Each row was made from one small tree. The marks that hang from a mark follow it in brackets, in alphabetical order. Every link used is in the known rows. Write each row's tree.
Known rows
nozo{leginef}: [ 1.46 -1.67  0.76 -0.35 -0.52  1.59 -3.18 -0.16 -1.85  2.08  0.95 -2.18
 -0.68 -3.04 -0.06 -1.54  2.56  0.47  0.40 -1.80  0.36  1.87 -1.23 -3.53
 -1.97  1.79 -4.40]
lamos{betobo{nozo} vipeno{bebez{sitet}}}: [ 0.11 -3.02  0.33 -0.54  2.90  2.28 -5.15 -1.75 -0.29  2.32 -0.19 -4.16
  1.55 -3.37  4.10 -2.56  3.63  1.63 -0.64 -1.22  1.33  1.34 -1.11 -2.97
 -1.54 -0.35 -6.12]
lamos{betobo{nozo{leginef}} vipeno}: [ 0.75 -3.67  1.06 -0.70  0.25  1.42 -5.58 -1.38 -0.82  2.93  0.16 -2.71
  0.69 -3.41  3.88 -3.78  4.38  0.47  0.66 -2.26  1.11  1.76 -0.13 -3.38
 -2.43  2.66 -5.48]
betobo{lamos{sitet{bebez{vipeno}}} nozo{leginef}}: [ 1.44 -2.13 -0.03 -1.65  2.05  1.41 -4.48 -2.01  0.22  3.07  1.64 -4.36
 -0.54 -2.23  2.82 -1.90  3.84  2.10  0.26 -2.41 -0.81  2.44 -1.09 -2.25
  0.04  1.26 -5.40]
memud{leginef}: [ 1.72 -1.40  0.27  0.91  1.94  1.30 -2.00 -0.11 -1.63  1.03  1.28 -1.65
 -0.46 -3.01  0.75  0.16  3.62 -0.29  0.33 -0.85  0.36  1.38 -0.88 -4.42
 -2.10  1.38 -4.68]
vipeno{bebez lamos{betobo}}: [ 0.29 -2.40  0.64 -0.39  3.86  2.62 -2.58 -2.40 -2.09  1.45  0.08 -2.16
  1.12 -2.63  2.57 -2.13  2.04  1.31 -0.39 -0.92  0.92  0.28 -1.16 -1.51
 -2.05 -0.50 -4.71]
sitet{bebez{susa} lamos{betobo}}: [ 0.54 -1.37 -0.86 -0.72  3.06  2.34 -4.52 -1.73  1.28  1.31  0.69 -3.50
  1.86 -2.45  1.62 -3.19  3.05  2.55 -1.54  0.03  0.35 -0.85 -1.85 -1.86
 -2.12  2.17 -4.46]
memud{leginef{nozo}}: [ 2.23 -0.70  0.89  1.05  1.98  0.13 -3.29  0.80 -1.77  1.07  1.32 -2.27
 -0.52 -2.77  0.53  0.32  4.16 -0.09  0.90 -1.25  0.44  0.55 -0.77 -4.49
 -1.98  0.58 -4.35]
sitet{bebez lamos{betobo}}: [ 0.90 -1.63 -0.72  0.18  2.86  2.35 -3.57 -1.66  1.04  1.16  0.69 -2.62
  1.32 -2.77  1.92 -2.61  3.87  1.78 -0.86 -0.14  1.26  0.39 -1.07 -2.16
 -2.22  2.64 -4.83]
sitet{bebez{susa vipeno} lamos{betobo{nozo}}}: [-0.01 -1.48 -0.79 -1.57  3.13  2.36 -7.27 -2.05  1.09  2.70  0.56 -4.11
  1.97 -2.03  2.36 -4.10  3.03  4.25 -1.85 -0.20 -0.69 -1.68 -1.46 -2.75
 -2.17  1.40 -4.84]
betobo{nozo}: [ 1.17 -0.87  0.48  0.52  0.45  1.26 -4.25 -0.48 -1.94  2.76  0.89 -2.80
 -0.44 -2.70  0.91 -1.28  3.23 -0.62 -0.19 -1.23  0.12  2.29 -1.33 -3.35
 -2.02  1.88 -4.30]
vipeno{bebez{sitet{lamos{betobo}} susa}}: [-0.01 -1.30 -0.46 -1.23  4.04  2.82 -4.33 -0.98  0.55  1.54 -0.43 -4.28
  1.94 -3.25  1.42 -1.93  1.52  3.48 -1.72 -0.08  0.48 -1.03 -2.43 -1.53
 -1.10 -1.29 -5.22]
vipeno{bebez}: [ 1.22 -1.07  0.05 -0.03  2.32  2.43 -1.94 -0.52 -1.42  1.31  0.64 -2.41
 -0.10 -3.30  0.52 -0.84  2.04  0.51 -0.47 -0.70 -0.73  2.10 -2.12 -2.99
 -1.88 -0.36 -4.30]
betobo{nozo{leginef}}: [ 1.48 -1.86  1.37 -0.28 -1.20  0.92 -5.29 -0.45 -2.37  3.10  0.89 -3.08
 -0.90 -2.97  0.59 -2.10  3.30  0.51  0.75 -2.24  0.10  2.13 -0.96 -3.34
 -1.90  1.78 -4.40]
betobo{lamos{sitet vipeno{bebez{susa}}} nozo{leginef}}: [ 1.11 -3.17  0.11 -1.98  3.47  1.69 -3.97 -1.67  0.69  2.68 -0.10 -5.14
 -0.15 -3.50  4.31 -2.26  3.60  1.75  0.44 -2.70 -1.06  3.34 -1.55 -2.12
  0.53 -0.17 -4.94]
sitet{bebez{vipeno} lamos{betobo}}: [ 0.42 -1.50 -0.93 -0.78  3.45  2.93 -4.39 -1.82  1.28  1.46  0.70 -2.34
  1.72 -2.52  1.96 -3.16  3.25  3.11 -1.58  0.16  0.16 -0.65 -1.27 -3.07
 -2.62  1.97 -5.29]
lamos{betobo{nozo{leginef}} sitet{bebez{vipeno}}}: [ 0.47 -2.46 -0.55 -1.54  1.63  2.04 -6.59 -2.63 -0.46  3.49  0.80 -3.83
  0.90 -2.27  3.01 -2.75  4.15  2.90 -0.04 -1.20 -0.15  0.58 -1.02 -2.16
 -1.26  1.76 -6.14]
nozo{leginef{memud}}: [ 1.87 -2.72  0.67 -0.28 -0.28  1.05 -3.86  0.72 -2.21  2.29  1.24 -1.94
 -0.85 -3.07  0.50 -1.13  3.05  0.63  1.84 -2.06  0.48  1.56 -0.56 -4.30
 -2.04  1.15 -4.83]
vipeno{lamos{sitet{bebez}}}: [ 0.47 -1.08 -1.37 -0.37  5.07  2.59 -1.87 -2.66 -1.32  1.64  0.46 -2.88
  0.62 -2.12  1.56 -0.09  3.15  1.68 -0.82 -0.07  1.91  2.31 -2.12 -1.89
 -0.37  1.06 -4.67]
vipeno{bebez{susa}}: [ 0.66 -0.76 -0.15 -0.94  2.48  2.46 -2.79 -0.47 -1.50  1.52  0.60 -3.49
  0.42 -3.13  0.31 -1.29  1.27  1.22 -0.99 -0.48 -1.57  0.83 -2.75 -2.78
 -1.63 -0.88 -3.75]
lamos{sitet}: [ 0.89 -0.55 -1.39  0.13  2.91  2.20 -1.28 -0.97 -0.85  2.07 -0.01 -2.31
 -0.03 -3.27  1.05  0.40  3.06 -0.55 -0.45 -0.20  0.64  2.99 -2.03 -2.71
 -1.04  1.85 -5.02]
vipeno{bebez{sitet susa} lamos{betobo{nozo}}}: [-0.47 -1.92  0.49 -1.42  4.02  2.49 -6.37 -2.80 -1.88  2.70  0.01 -4.97
  1.95 -1.86  2.73 -2.42  1.53  3.57 -1.25 -1.07  1.29 -1.51 -1.99 -0.80
 -0.93 -2.15 -5.08]
bebez{sitet susa vipeno}: [-0.24  0.28 -1.11 -1.89  2.90  2.68 -4.39 -0.76 -1.08  2.59  0.90 -3.70
  1.33 -2.11  0.05 -1.06  0.35  2.99 -2.29 -0.14 -0.02 -1.23 -2.42 -4.07
 -1.45 -0.65 -4.97]
betobo{lamos{sitet{bebez{vipeno}}} nozo{leginef{memud}}}: [ 1.78 -2.98 -0.08 -1.50  2.21  0.85 -5.22 -1.46  0.12  3.30  1.90 -4.20
 -0.63 -2.23  3.38 -1.55  4.33  2.34  1.56 -2.37 -0.65  2.03 -0.42 -3.15
  0.02  0.66 -5.73]

Write each row's tree
[ 0.64 -4.61  0.96 -1.23  1.78  1.62 -6.84 -1.01 -0.69  2.86 -0.01 -4.10
  0.97 -3.32  4.39 -2.92  3.94  2.70  1.24 -2.34  1.44  0.88 -0.33 -3.45
 -1.46 -1.09 -6.54] => lamos{betobo{nozo{leginef{memud}}} vipeno{bebez{sitet}}}
[ 0.77 -2.36 -0.56 -1.33  4.84  1.82 -2.70 -1.82  1.09  2.36 -0.06 -4.97
  0.32 -3.36  4.65 -1.44  3.50  0.72 -0.34 -1.84 -1.03  3.53 -1.85 -2.11
  0.38 -0.01 -4.84] => betobo{lamos{sitet vipeno{bebez{susa}}} nozo}
[-0.36 -2.07 -0.61 -1.08  3.79  2.14 -6.11 -1.47  1.21  2.46 -0.65 -4.52
  2.32 -3.16  3.25 -2.85  2.92  3.15 -1.69 -0.47  2.08 -0.57 -1.52 -2.51
 -1.08  0.98 -5.56] => bebez{sitet{lamos{betobo{nozo} vipeno}} susa}
[ 1.11 -3.55  0.07 -0.22  0.64  1.02 -5.90 -1.17 -1.19  3.56  0.08 -3.08
  0.17 -2.94  3.60 -1.64  4.71  0.64  1.98 -1.69  0.94  1.48 -0.19 -2.30
 -1.31  1.83 -6.24] => lamos{betobo{nozo{leginef{memud}}} sitet}
[-0.95 -0.97 -0.68 -2.37  4.45  3.04 -5.23 -2.35 -1.36  2.72  0.49 -3.41
  2.50 -1.47  1.98 -2.08  0.32  3.88 -2.40 -0.24  1.42 -2.82 -1.61 -2.72
 -1.53 -0.87 -5.41] => bebez{sitet susa vipeno{lamos{betobo}}}
[ 0.32 -1.30 -1.05 -0.22  4.48  2.55 -2.66 -0.41  1.03  1.23 -0.60 -3.07
  1.18 -3.49  1.58 -0.90  3.02  2.14 -1.60 -0.26  2.58  1.93 -1.74 -3.80
 -0.95  0.98 -5.42] => bebez{sitet{lamos{vipeno}}}
[ 0.04 -1.85 -0.84 -0.10  4.42  2.33 -2.16 -2.88 -1.42  1.96 -0.52 -1.99
  1.24 -2.56  3.22 -0.84  3.00  0.40 -0.40 -0.37  2.34  1.31 -1.21 -1.19
 -1.20  1.72 -5.42] => vipeno{lamos{betobo sitet}}
[ 1.91 -2.29  1.62 -0.44 -0.45  0.63 -3.87 -0.67 -1.02  2.77  1.69 -3.25
 -1.25 -2.75  2.01 -2.19  3.36 -0.41  0.94 -3.19 -0.13  2.53 -0.39 -2.49
 -1.27  2.03 -4.45] => betobo{lamos nozo{leginef}}
[-0.34 -2.33 -0.27 -1.21  5.08  2.41 -5.06 -3.13 -1.52  2.79 -0.96 -4.40
  1.60 -2.45  3.73 -1.95  2.52  2.70 -0.47 -0.72  0.08  0.10 -1.90 -0.24
 -0.49 -1.18 -4.91] => vipeno{bebez{susa} lamos{betobo{nozo} sitet}}
[ 0.86 -3.57  0.03 -0.70  2.32  1.71 -6.02 -1.90  1.30  2.08  0.00 -3.57
  1.24 -3.19  3.54 -4.33  5.16  3.05 -0.15 -1.41  1.37  1.54 -0.56 -2.79
 -1.88  2.63 -5.29] => sitet{bebez lamos{betobo{nozo{leginef}} vipeno}}
[ 0.55 -1.46 -1.57 -0.07  3.03  2.56 -2.66 -2.33  0.06  1.99  0.72 -2.92
  1.14 -2.54  2.75 -1.10  3.91  0.31 -0.48  0.08  1.06  1.60 -1.67 -1.58
 -1.36  2.57 -5.70] => lamos{betobo sitet{bebez}}
[ 0.17 -3.43 -0.81 -1.88  2.70  1.86 -6.41 -2.76  0.57  3.24 -0.01 -4.96
  1.49 -2.83  4.52 -3.32  4.88  2.57 -0.06 -1.19  0.59  1.55 -1.43 -2.07
 -0.66  2.03 -5.70] => lamos{betobo{nozo{leginef}} sitet{bebez{susa}} vipeno}
[ 0.02 -0.85 -1.61 -1.00  5.33  2.62 -2.72 -2.78 -1.24  1.85  0.45 -3.77
  0.94 -1.74  1.35 -0.54  2.54  2.27 -1.27  0.02  1.11  1.35 -2.58 -1.44
 -0.17  0.75 -4.35] => vipeno{lamos{sitet{bebez{susa}}}}
[ 1.50 -0.98 -1.21 -0.11  3.71  1.98 -0.34 -1.73  0.80  1.42  1.81 -3.39
 -0.18 -2.42  2.38 -0.27  3.51 -0.37 -0.27 -0.84  0.30  3.19 -1.82 -1.90
 -0.01  2.10 -4.94] => betobo{lamos{sitet{bebez}}}
[ 0.11 -3.05  1.48 -1.28  2.71  2.12 -6.08 -2.47 -2.42  2.75 -0.02 -4.20
  1.06 -2.36  2.63 -2.72  2.37  3.59  0.03 -2.09  1.99 -0.46 -0.99 -0.88
 -1.03 -1.80 -5.61] => vipeno{bebez{sitet} lamos{betobo{nozo{leginef}}}}
[-0.10 -2.86 -0.13 -1.62  2.49  1.91 -7.10 -1.15  1.03  2.80 -0.75 -4.91
  1.92 -3.29  2.96 -3.44  2.98  3.98 -1.11 -1.37  2.00 -0.52 -1.23 -2.50
 -1.19  0.87 -5.65] => bebez{sitet{lamos{betobo{nozo{leginef}} vipeno}} susa}
[ 0.51 -3.55 -0.18 -1.56  2.48  1.86 -7.07 -1.89  1.48  2.46 -0.05 -4.55
  1.65 -2.93  3.36 -4.77  4.35  3.96 -0.67 -1.36  0.53  0.27 -1.22 -2.61
 -1.58  2.19 -4.85] => sitet{bebez{susa} lamos{betobo{nozo{leginef}} vipeno}}
[-0.06 -2.06  0.32 -1.29  4.05  2.69 -3.56 -2.25 -1.87  1.71  0.11 -3.30
  1.69 -2.36  2.44 -2.74  1.18  2.21 -0.88 -0.80  0.23 -0.83 -1.78 -1.31
 -1.78 -1.15 -4.22] => vipeno{bebez{susa} lamos{betobo}}
[ 0.44 -0.27 -1.44 -1.62  4.10  2.85 -4.35 -1.10  1.11  1.77  0.68 -3.47
  1.32 -2.34  0.33 -2.48  2.04  4.21 -2.13  0.22 -0.87 -0.62 -2.44 -3.68
 -1.54  0.82 -4.19] => sitet{bebez{susa vipeno} lamos}
[ 1.66 -3.26  1.25 -0.91  0.81  0.82 -3.47 -0.98 -0.14  2.59  1.11 -3.37
 -0.79 -3.13  3.44 -2.89  4.05 -0.09  0.80 -3.36  0.30  3.52 -0.15 -3.54
 -1.02  2.01 -4.70] => betobo{lamos{vipeno} nozo{leginef}}
[ 0.15 -2.50 -0.04 -0.55  4.91  2.46 -4.11 -3.13 -1.72  2.48 -0.82 -3.43
  1.19 -2.68  3.84 -1.57  3.35  1.88 -0.05 -0.85  0.93  1.25 -1.44 -0.43
 -0.65 -0.67 -5.35] => vipeno{bebez lamos{betobo{nozo} sitet}}
[ 0.55 -0.92 -0.47 -0.27  4.05  2.77 -2.76 -0.38  0.03  1.15 -0.33 -3.46
  0.67 -3.53  0.48 -0.59  1.97  2.71 -1.32 -0.27  0.90  1.03 -2.39 -2.38
 -0.76 -1.44 -5.01] => vipeno{bebez{sitet{lamos}}}
[-0.75 -1.41 -0.83 -1.99  4.56  2.57 -5.81 -3.10 -1.25  3.55 -0.56 -3.39
  1.92 -1.81  3.31 -2.32  1.90  2.99 -1.47 -0.53  0.05 -1.06 -1.47 -1.92
 -1.34  0.37 -5.18] => bebez{susa vipeno{lamos{betobo{nozo} sitet}}}
[ 0.31 -1.15 -0.58  0.04  2.95  2.41 -3.63 -0.84  0.58  1.56 -0.01 -2.71
  1.44 -3.04  1.63 -1.41  2.66  1.70 -1.27 -0.23  2.70 -0.08 -1.20 -2.05
 -1.64  1.31 -5.82] => bebez{sitet{lamos{betobo}}}
[ 0.09 -1.55 -0.15 -1.15  3.09  2.26 -5.53 -2.88 -1.63  2.62  1.40 -2.94
  1.26 -1.23  2.57 -3.02  2.98  2.83 -1.23 -0.94  0.62 -0.37 -1.01 -2.88
 -2.17  1.03 -5.01] => sitet{bebez{vipeno{lamos{betobo{nozo}}}}}
[ 0.80 -2.06 -1.23 -1.43  5.65  2.73 -0.37 -1.44  1.48  1.27  0.07 -3.94
  0.47 -3.60  3.99 -0.84  2.76  0.62 -0.73 -1.07 -0.73  3.29 -2.22 -2.26
  0.26 -0.03 -4.84] => betobo{lamos{sitet vipeno{bebez{susa}}}}
[-0.16 -1.82 -0.90 -0.93  4.42  2.17 -5.31 -3.68 -1.08  2.91  0.23 -4.18
  1.61 -1.56  3.52 -2.06  3.34  2.28 -0.66 -0.48  1.38  0.24 -1.66 -0.66
 -0.80  1.31 -4.95] => vipeno{lamos{betobo{nozo} sitet{bebez{susa}}}}
[ 0.29 -1.39 -1.65 -0.84  3.27  2.54 -3.57 -2.35  0.24  2.12  0.72 -3.84
  1.56 -2.31  2.67 -1.42  3.28  1.15 -0.96  0.29  0.29  0.35 -2.12 -1.31
 -1.30  2.19 -5.21] => lamos{betobo sitet{bebez{susa}}}
[ 0.14 -1.21 -1.20 -1.72  3.82  2.89 -5.36 -1.91  1.43  1.82  0.63 -3.30
  2.31 -2.23  1.87 -3.54  2.34  4.04 -2.08  0.29 -0.55 -1.80 -1.73 -2.85
 -2.40  1.41 -4.82] => sitet{bebez{susa vipeno} lamos{betobo}}
[ 0.02 -1.49 -0.74 -1.51  4.35  2.82 -3.08 -0.82 -0.20  1.48 -0.10 -4.35
  1.33 -3.37  1.73 -1.38  1.70  2.42 -1.57 -0.54  0.28  1.38 -2.71 -3.57
 -0.81 -1.52 -4.76] => lamos{vipeno{bebez{sitet susa}}}
